Each row comes from the steps of one path. Every step used is in the known rows, and no mark comes twice. Write the path behind each row, first mark first.
(in the rows, 128 means zero)
Known rows
F > C > B > Q: [ 72 116 122 155 189 149 144 107 115  88 113 111 178 133  95 139 136 117
 170 146 108 200 175 120]
B > C: [115 135  96 148 123 152 118 150 122 156 178 127 143 153 133  89 103 152
 155 110  76  95 155  93]
Q > F: [121 151 190  93 170 112 143 128 131 130  87  85 114 120 102 135 122  86
 130 141 152 115 107 140]
Q > F > C: [149 141 142 110 184 109 137 102 168 113 101  91 118 195 166 138 149 104
 118 163 141  96 169 157]
B > J > F > Q > W: [114 138 149 117 141 105 123 103 153 158 158 128 123  67 188 145 158 182
  94 163 150 154 124 105]
C > W > Q > F > J > B: [138  95 159 141  64 166 113 189 133  97  91 154 111 125  79 138 100  77
 152  85 132 134 122 154]
W > Q > F: [134 138 182 102 132 114 141 155 167 107  94  93  86 115 110 160 117 118
 106 118 139  85  91 124]
C > F > Q > W: [133 135 142  99 152  78 133  74 137 156 153 121 107  88 159 141 156 181
  87 186 169 140  97  83]
B > J > F > C > W: [170 130  82  87 136 122 136  87 137 138 124 143 172 156 162  94 140 141
  91 145 118  97 147 175]
J > B > C: [103  99 114 175  95 180 113 180 131 137 151 142 160 150 117 100  97 139
 164 104  62 111 176  89]
C > B: [ 47 126 119 185 171 119 160 102  50 158 110 118 144 119 119 130 163 129
 170 143 144 181 112 111]
B > Q > F > J: [148 163 161 101 122 142 107 153 109  98 121 117  94 125  79 129  96  43
 179  87 157 153 113 169]
W > Q > F > C: [158 133 135 119 159 109 134 121 194  99 106  97 100 193 171 156 147 127
 102 148 132  74 157 144]
F > J > B: [108  96 124 170  76 186 102 186  90 103 107 168 127 130 102 123 110  73
 182  99 133 170 143 142]
C > W: [150 119  98  78 136 118 149 105 109 151 124 144 152 111  96  79 113 145
 104 136 125 117 106 151]
W > Q: [122 115  93 141  96 142 128 170 143 105 137 141  93 117 140 147 122 172
 108 109 117  97  97  94]
C > B > J > F: [ 70 160 116 164 125 153 123 119  54 147 116 132 179 104 181 134 168 108
 152 129 134 159 117 132]
C > B > J: [ 81 140 151 160  85 181 153  97 100 187 157 138 166  98 125 123 152 101
 204 155 156 166  92  71]
F > C > B > Q > W: [102 122 141 162 186 100 142  77 140 136 146 118 149  99 120 160 145 143
 120 156 123 217 167 128]
F > C: [136 129  82 135 169 127 130 102 141 117 130 122 135 195 186 121 152 133
 126 165 129 114 180 143]
J > F: [ 85 154  83 141 168 128 109 142  50 110  95 127 155 119 183 125 151 123
 111 120 120 141 137 165]
Q > F > J > B > C > W: [166 110 129 100  90 138 128 146 143 149 135 145 150 138  74  79  85 125
 128  93  90  91 134 148]
Q > W: [125 133 130 147 158  92 132  94 126 169 155 133 120  89 145 139 138 148
 101 153 140 178 131 128]

Which path is each row?
[175 156 142  99  86 121 113 158 127 116 127 132  66 132  99 131 103  82
 142  75 161 103  81 171]	C > W > Q > F > J
[165 127  71  90 162 103 137  91 124 126 110 138 162 163 162  95 141 150
  78 142 114  99 154 189]	J > F > C > W
[180 157 140 106  76 124 109 166 137 123 144 130  68 144 100 125  93  91
 145  63 141  89  92 162]	B > C > W > Q > F > J
[137 137 137 106 144  81 129  83 147 162 170 119 111  98 160 132 148 190
  93 175 149 125 109  74]	B > C > F > Q > W
[ 93 136 154 136 149  98 134  94 139 167 151 123 125  66 184 151 170 184
 104 164 154 168 121 102]	C > B > J > F > Q > W
[119 125 142 133 168 115 130 100 143 131 153 127 144  73 107 144 119 139
 111 146 119 208 152 124]	B > Q > W
[157 133 180  80 126 103 148 144 175 115  92 100  95 112  91 145 111 129
  87 116 134  74  82 139]	C > W > Q > F
[131 115 148 143 129 127 114 109 126 113 139 145 145  89  91 155 117 105
 125 135 130 211 143 125]	C > F > J > B > Q > W
[121 109 153 154 131 138 115 128 143 115 144 146 141  78  93 151 109 113
 131 126 118 224 162 135]	F > J > B > Q > W
[171 104 140  73 154 122 147 103 178 108  92 121 162 153  95 108 114 118
  97 145 112 108 158 172]	J > B > Q > F > C > W
[152 169 151 110 116 128 110 147  95 124 123 122  78 138 106 123 111  52
 172  92 171 133  98 172]	Q > F > J
[153 117 185  99 103 120 141 165 190 113  98 106 106 123  86 143  98 131
  97 101 109  65 104 128]	J > B > C > W > Q > F
[164  98  88 133  44 148 122 183 167 114 157 165 106 132 106 120  93 176
 104  69  86  69 108 114]	F > J > B > C > W > Q
[122 100 162 158  68 173 108 198 126  89  91 149 103 129  92 147 105  70
 165  87 135 142 126 143]	W > Q > F > J > B
[ 80 136 114  91 162 131 118 149 114 105 109 113 125  97 191 120 153 187
 115 151 141 110 122 105]	J > F > Q
[131 150  85 140 148 145 114 104 130 118 128 130 161 185 224 131 169 118
 125 156 125 111 179 153]	B > J > F > C
[146 157  86 114 122 119 119  89  65 141 151 122 149 169 128 101 130 119
 133 152 126  78  90  72]	B > C > F
[ 70 124 101 189 186 111 159  84  83 146 111 112 146 171 157 137 182 133
 159 159 142 163 153 128]	F > C > B
[149  96 105 111  99 145 135 141 138 152 143 152 171 133  86  73  91 154
 122 110  74  95 144 129]	J > B > C > W
[118 124 146 112 157  94 136 102 160 160 158 124 101  73 162 138 146 192
  96 169 153 156 125  97]	F > Q > W
[124 108 118 157  73 173 101 158  66 100 103 164 131 142 100 126 120  60
 172 115 149 154 115 127]	C > F > J > B
[135 131 100 133 102 139 115 109  71 129 134 132 161 169 117 108 126 111
 140 148 115  89 105  67]	J > B > C > F
[123 116 138 166  79 173 101 190 132 132 148 138 132 161 105 106  90 103
 180  80  79 106 164 115]	Q > F > J > B > C
[160 108  84 118  75 131 133 162 170 126 161 151 112 127 118 114  99 199
  88  89  83  60 103 105]	B > C > W > Q
[131 118 148 119 131  96 126  96 152 154 157 125 119  98 152 139 145 183
  96 171 142 132 118  72]	J > B > C > F > Q > W
[ 85 128 141 179 178  98 163  95 123 134  95  94 122 171 147 163 177 131
 142 148 144 135 138 129]	W > Q > F > C > B
[164 113  69 116 104 116 130 143 167  98 125 145 115 146 162 136 133 189
  62 109 104  68 120 144]	J > F > C > W > Q
[128 161 165 120 129 136 118 143  95 107 115 114  98 124  75 134 110  46
 189  88 160 168 111 167]	C > B > Q > F > J
